Every row comes from one small tree of marks. The marks that hang from a mark follow it in brackets, in the order of their numbers. Every link used is in the known rows. Which tree was each row made from?
In the rows, zero is written as 128.
Known rows
j_877(j_923(j_5 j_610 j_619)): [138 104 136 192 129 122 190 145 175 147 127  97  85  63 178 169 144 172
 124 117 167 100  95 128 134 119 108 140 157 114  65 110 157 162 133 146
 145 125 160 160 112 160 197 110 143 243 138  84 185 105 121 157 131 111]
j_52(j_610(j_5)): [133 126 127 131 160  84 114 134 127 187 154  94 113 123 161 156 144 139
 171 189 130 121 173 121 113 136 129 150 105 125 171 170  79 134  89  93
 162 118 140 133 120 132 129 134 160 130 102 112 138 182 174 145 116 137]
j_5(j_52(j_610 j_923) j_619): [127 129 169 130  92 148 100 138  95 101 124 162 144 138 131 151 120 147
 152 161 114 148 114  56 177 143 163 165  82 190 160 118 112 161 129  90
 128 108 125 105  79 131  82 150 137  85 118  82 136 135 118 145  93 140]
j_923(j_5 j_619(j_52(j_610))): [ 80 129 144 179 144  97 145 139 144 149 163 101  58  81 133 168 133 178
 170 139 148  91 119  93 101 168 157  75 130 136 104 107 133 174  49 102
 179  90 146 152  86 134 148 127 142 204  91  71 214 122 127 121 131 130]
j_923(j_5 j_610 j_619(j_52)): [ 76 131 116 175 121  94 154 141 146 128 135  99  73  66 143 133 119 211
 105 118 207  85  85 114 106 145 127 101 179 122 104 113 165 156 106 125
 149  89 133 118  82 158 197  98 140 248  98  80 179 102 148 137 141 103]
j_877(j_5(j_619) j_610 j_923): [157 148 131 155 146 169 189 223 149 161 134 144 113  92 156 179 165 116
 165  96 119 146 167  99 174 123 142 145 138 138 108 142 106 186 150 165
 140 128 135 183  88 152  92 172 156 210 161 144 171 160 160 163 180 129]
j_877(j_923(j_610)): [129 106 114 146 126 120 140 153 158 136 128 112 108 109 163 148 141 127
  94 138 173 117 126  98 132 114  96 182 143 121 160 143 140 147 161 161
 154 141 158 146 105 160 154 118 123 177 139  98 102 107 159 182 134 100]
j_923(j_610 j_619(j_52)): [ 92 135 141 141 130 103 112 130 133 124 147 105  88  83 122 135 117 189
 105 125 191  99  79  74 134 137 141  88 152 147 157 152 148 136 125 132
 161  92 154 126  90 141 173 108 145 197  75  82 126 112 147 150 110  94]
j_5(j_52(j_923)): [166  66 130 129 116 117  78 110 122  87 106 157 132 124 153 118 105 137
  85 154 143 117 131  49 148 155 140 171  81 180 187 141 119 146 161 122
 144 155 134  93 108 101 129  91 133 116 135  67 102 151 107 153  98 123]
j_5(j_619): [106 133  97 114 123  92 121 166 116 150 144 133 116 123 126 133 147 183
  96 144 127 134 109  60 164 162 155 177 143 170 158 162 112 142 121 119
 145 109 155 146 105 121  87 156 153 154 141  93 103 110 153 161 122 119]
j_877(j_610(j_5)): [130 117  99 136 159 100 150 157 113 165 151 103 140 111 189 155 153 144
 160 141 121 105 182 115 138 136 121 160 118 119 166 161  84 118 115 137
 136 114 136 127 106 117 132 134 148 185 102 147 146 218 174 165 146 141]
j_877(j_5(j_52 j_619) j_610 j_923): [154 127 140 177 163 183 188 191 136  92 125 154 105  97 155 157 145  97
 153 135 114 146 143  98 183 136 151 147 127 153 140  99 125 174 151 164
 135 127 133 144  74 172  87 159 125 192 143 133 176 187 139 146 169 123]
j_5(j_52): [138  82 112 122 163 100  91 127 118  83 142 139 110 119 155 124 135 134
  76 186 150 101 129  68 139 170 137 159 120 164 196 148 119 130 122 118
 158 129 139 118  74 135 126 111 116 126 113 100 116 164 137 153 120 100]
j_610(j_5(j_52)): [136  82 112 139 181  87  96 112 115 106 127 114 122 114 131 120 115 125
 124 203 151 111 135 130 138 188 142 165  93 152 203 159  95 130 134 118
 152 130 132 106  98 128 144 116 126 138  91  95 143 192 145 151 107 126]
j_923(j_610(j_5(j_52)) j_619): [135 122 138 165 169 107 120  96 125 109 141 129 106  83 134 131  96 178
 156 171 159  72  81 142 132 160 138 120 129 154 161 149 136 107 132 112
 132  74 112 100 111 174 176 124 132 175  77  95 136 175 127 134  98 110]
j_619(j_52): [ 98 102 116 114 166  85  77 133 124 121 139 110  98 106 128 120 120 135
  80 151 167 130 136  54 158 157 130 141 143 148 208 162 105 140 112 150
 174 140 155 121  91 117 123 108 139 180  97  90 112 124 168 148 121 112]
j_52(j_923): [154  98 125 101 100 104  87 131 141 143 114 142 129 128 162 144 117 142
  95 122 135 125 138  59 156 131 133 171  95 155 160 161 120 163 146 132
 155 152 158 124 107  84 125 110 152 138 151  83  93 124 100 169 111 124]
j_610(j_5(j_52(j_923) j_619)): [134 108 146 126 129 143  81 117 102 114 106 150 159 130 103 110 130 159
 150 173 127 155 100 121 164 159 144 170  73 186 175 119 103 146 159 103
 118 125 115  90 112 119 116 142 168 143 131  61 112 159 136 132  99 160]
j_610(j_5): [133 112 100 114 163  85  99 125 123 159 136 108 110 104 151 136 125 140
 121 177 132 115 148 112 125 154 129 170 113 137 174 167  89 121 117 123
 153 145 147 135 126 119 131 116 160 162 119  98 127 169 147 140 128 147]
j_619(j_610): [124 106 111 132 120  83  75 153 150 142 152 137 104 120 165 157 172 136
 104 125 147 105 161  55 158 116 141 182 159 128 188 161  97 160 153 128
 157 111 201 120 107 115 138 106 137 107 121 153  87 159 137 172 136  92]
j_5(j_52(j_923) j_619): [139 107 148 116 109 135  88 136 110  89 111 168 149 134 117 123 117 156
 109 131 148 162 102  63 179 146 154 171  77 190 178 123 123 141 156 126
 132 137 123  97 100 118  88 143 155 142 144  49 108 124 112 143 100 133]
j_923(j_619(j_52 j_610)): [ 98 117 152 170 144  73  98 144 172 127 162 145  79  90 142 137 142 155
 114 110 156 107 127  44 160 138 160 105 146 140 185 131 144 164 134 143
 148 103 180 125 102 107 134  94 146 154  93  97 121 132 126 150 117  90]
j_877(j_923(j_5)): [144  73 110 146 145 122 166 148 163 129 126  96  87  90 173 146 162 138
 124 134 149 115 148 112 125 144 109 179 126 111 103 136 126 162 125 149
 162 169 157 163 108 126 163 101 141 191 177  91 168 131 126 152 149 130]
j_610(j_5(j_619)): [112 133 120 111 145 107 111 142 101 167 133 123 131 109 114 130 148 182
 141 154 133 142  99 133 163 161 148 170 120 139 148 157  89 121 103 113
 125  92 134 140 132 133 106 162 164 173 121  99 138 140 174 143 121 143]

Which tree is each row?
[179 112 167 201 169 170 159 146 152 109 125 128  65  69 153 164 127  84
 176 178 101 122 139 102 142 164 170 102  88 161  96 123 128 210 113 123
 189 143 135 153 107 164 136 127 131 146 105  94 197 170  93 117 129 107]	j_877(j_5(j_52(j_610)) j_923(j_619))
[102 113 165 151 103  89  76 125 147 117 110 147 120 128 145 127 140 114
 109 108 170 144 158  35 178  90 146 150 117 137 210 119 106 178 187 151
 133 152 179  81  93  85 135  84 168 135 132  98  72 149 142 158 141 112]	j_619(j_52(j_923) j_610)
[ 99 156 121 161  32 113 155 155 121 143 106 139 127 115 145 167 152 192
 111  96 179 118  89 125 134 101 101 170 167 125  84  89 152 189 152 108
 101  95 135 132  86 152 153 135 168 214 156  77 129  91 159 162 148 146]	j_52(j_923(j_5(j_619) j_610))
[111 124 110 208 125 123 160 118 129  88 138 136  86  78 162 151 109 180
 111 162 183  57  73 134 110 162 139  93 166 145  90 112 159 158 121  93
 146  71 132 112  89 184 189 108 101 217  94 102 169 138  95 138 116 117]	j_923(j_5(j_52) j_610 j_619)
[140 105 130 140  84 126  85 104 120  76  97 141 134 126 172 121 103 136
  83 158 174 105 110  84 142 116 117 187 117 146 168 127 127 159 189 123
 122 137 112  73  73 144 146 114 118 129 123  78  71 127 122 160 116 121]	j_5(j_52(j_923(j_610)))
[108 113 124 129 164 102  81 124  87 126 137 131 126 122  99 125 130 158
 138 182 144 136  97 120 167 175 159 147  95 169 185 136  87 129 112 107
 133  93 116 103 102 157 109 152 127 134  97  94 134 176 159 139  96 138]	j_610(j_5(j_52 j_619))
[130 105 148 138 149 122 145 136 152 151 100  83 120  98 141 146 163 133
 140 152 154 120 136 156 121 110  98 180 132  95 170 156  95 136 165 149
 133 152 131 125 122 152 161 121 176 192 108  96 129 145 180 175 135 119]	j_877(j_923(j_610(j_5)))
[ 90 158 133 125 136 106 135 155 101 185 163 102 127 108 117 164 154 170
 184 174 113 140 129 130 142 144 133 155 112 134 151 166  72 143  78  93
 138  86 129 133 123 133 101 182 164 136 101 107 147 155 195 138 110 158]	j_52(j_610(j_5(j_619)))
[126  98 120 138 193 122 134 125 105 109 149 123 147 119 163 137 115 130
 145 170 129  98 159 122 135 150 123 154 106 131 198 139  87 120 123 140
 131 110 115 119  95 151 118 141 123 156  87 131 160 236 158 151 137 148]	j_877(j_610(j_5(j_52)))
[199 125 158 188 109 143 123 124 171  93 120 174 109 102 182 139  99 109
 139 123 125  99 135  66 168 121 188 111 110 167 116  89 125 191 198 105
 135 128 163  89  93 110 147  96 153 137 124  95  97 194  55 129 125 112]	j_877(j_5(j_52(j_923(j_619(j_610)))))
[ 94 129 142 129  87  99  94 133 134 121  92 128 120 124 139 110 112 143
  95 124 203 125 127  65 140 111 117 152 131 130 191 117 128 170 176 149
 126 140 121  94  68 130 158 104 172 173 106  79  84 110 178 163 124 123]	j_619(j_52(j_923(j_610)))
[162  64 161 140 131 113  86  92 141  92 116 165 126  99 141 133  84 167
 109 142 118 116 104  42 157 162 154 118  75 204 148 135 147 147 152 119
 149 135 124 114 108  96 126 100 130 135 118  63 118 136  63 153  78 121]	j_5(j_52(j_923(j_619)))
[172 100 167 166 118 130 100 112 133 100 133 172 124  97 151 143  94 152
 160 154 100 105 110  53 148 159 173 113  63 186 136 133 129 159 125  82
 158 122 142 105  99 118 122 130 129  98 102  63 148 150  85 134  77 133]	j_5(j_52(j_610 j_923(j_619)))
[ 97 116 164 106  91 115  72 141 116 137 108 154 130 125  77 112 122 174
 100 107 171 190 115  52 197 150 141 146 105 158 185 117 111 170 150 144
 140 139 138 103  91  89 104 146 175 180 134  45 104  81 156 154 106 130]	j_5(j_619(j_52(j_923)))
[118 142 157 102  94 134 118 130 112 185 119 125 145 114 114 149 148 161
 192 141  99 173 143 110 143 126 136 157  77 141 126 131  68 168 113  96
 118 118 125 118 124 126 111 167 196 121 133  71 133 155 170 141 106 154]	j_52(j_610(j_5(j_619)) j_923)
[153 104 151 137 102 133  90 123 109  99 117 157 111 117 147 134 106 124
 128 170 121 123 154  61 146 140 143 148  74 179 175 138 101 174 120  99
 163 155 133 107  78 112 122 114 137  78 105  79 111 160 127 140 103 137]	j_5(j_52(j_610 j_923))
[ 72 149 100 176 105 122 148 149  89  86 142 134  86 116 141 143 152 195
 127 152 189 100  71 140 139 135 125 143 175 138 109  89 143 154 119  94
 118  76 110 117  65 194 164 152 112 189 119 101 145 119 163 149 138 124]	j_923(j_5(j_52 j_619) j_610)
[ 77 144 170 118  86 134 112 152  90 149 122 146 117 142  98 121 115 159
 160 129 154 188 125  54 169 129 156 129 104 179 180 111 102 190 125 113
 135 133 139  96  83 112  78 163 182 137 118  67 131 103 186 147 108 146]	j_5(j_619(j_52(j_610 j_923)))
[ 61 151 135 139 130  91  91 169 123 124 142 137 110 131 113 138 175 163
 124 110 185 172 115  47 188 120 153 134 164 164 211 129  96 155 138 139
 145  97 163  95  86 128  99 134 168 141 119 116 104 118 171 162 131 108]	j_5(j_619(j_52 j_610))
[158  76 157 144 144 137 125 105 107 112 108 154 165 118 154 111 110 121
 153 151 124 121 170 108 146 124 115 159  70 139 183 117 100 135 145 131
 120 127 102  82 100 121 144 114 139 155 106  96 138 216 125 153 136 163]	j_877(j_610(j_5(j_52(j_923))))
[130  76 130 175 143 151 173 143 143  81 106 103  87  86 172 144 137 125
 124 167 191  86  92 146 123 139  87 167 147 110 128  98 146 159 149 134
 141 132 133 121  73 180 193 107 112 194 130  94 171 148 138 168 139 121]	j_877(j_923(j_5(j_52) j_610))
[102 149 152 140  61 144 147 157 119 171 116 146 111 119 134 182 151 170
 177 124 118 140 113 101 141 120 121 147 127 143  84 102 120 191 107  66
 127 109 135 144  99 121 120 159 173 156 153  78 167 121 136 140 118 155]	j_52(j_610 j_923(j_5(j_619)))
[139 142 127 189  72 117 147 114 162 152 123 126 112  88 171 152 127 202
 132 107 156  83  76 113 106 105 109 127 150 122  54 112 177 178 158  98
 134 115 133 135 106 133 203  95 143 219 132  84 131 109 104 150 114 129]	j_52(j_923(j_5 j_610 j_619))
[143  67 131 182 148 136 195 169 168 126 138 107  91  78 207 191 154 125
 148 116 129 104 182 122 145 112 105 170 144 109  97 115 128 160 107 174
 153 147 139 184  95 136 158 113 117 215 156 139 203 165 147 175 168 142]	j_877(j_610 j_923(j_5))
[ 97 134 160 118 101 110 114 109 106 157  96 113 129 112 127 105 125 138
 140 125 189 137 118 118 125 110 106 151 110 118 185 127 111 152 164 135
 117 124 109  69  95 125 170 111 189 186  98  69 102 140 193 158 132 142]	j_619(j_52(j_923(j_610(j_5))))
[148 161 104 173 148 157 166 178 100  96 142 157 112 121 161 152 136 130
 141 142 131 116 138 102 180 142 163 133 149 158 131 121 128 156 129 127
 128  78 130 137  59 168  95 166 114 178 118 134 159 195 147 132 160 133]	j_877(j_5(j_52 j_619) j_610)
[114 167 166 166  68 130 106 180 130 140 117 162 103 135 122 138 157 123
 133  98 152 191 136  65 178 109 174 133 142 151 156  90 110 223 190 133
 122 111 155 110  81 122 131 135 204 176 134  98  92 122 147 142 161 127]	j_877(j_5(j_619(j_52(j_923) j_610)))
[ 65 118 143 124 167  92 110 121 116 143 143  80  88 110 119 128 149 118
 180 183 150 137 160  91 120 155 133 121 112 126 226 152  77 144  76 120
 173 117 136 106  93 128 129 136 179 145  59  97 148 160 199 133 126 144]	j_619(j_52(j_610(j_5)))
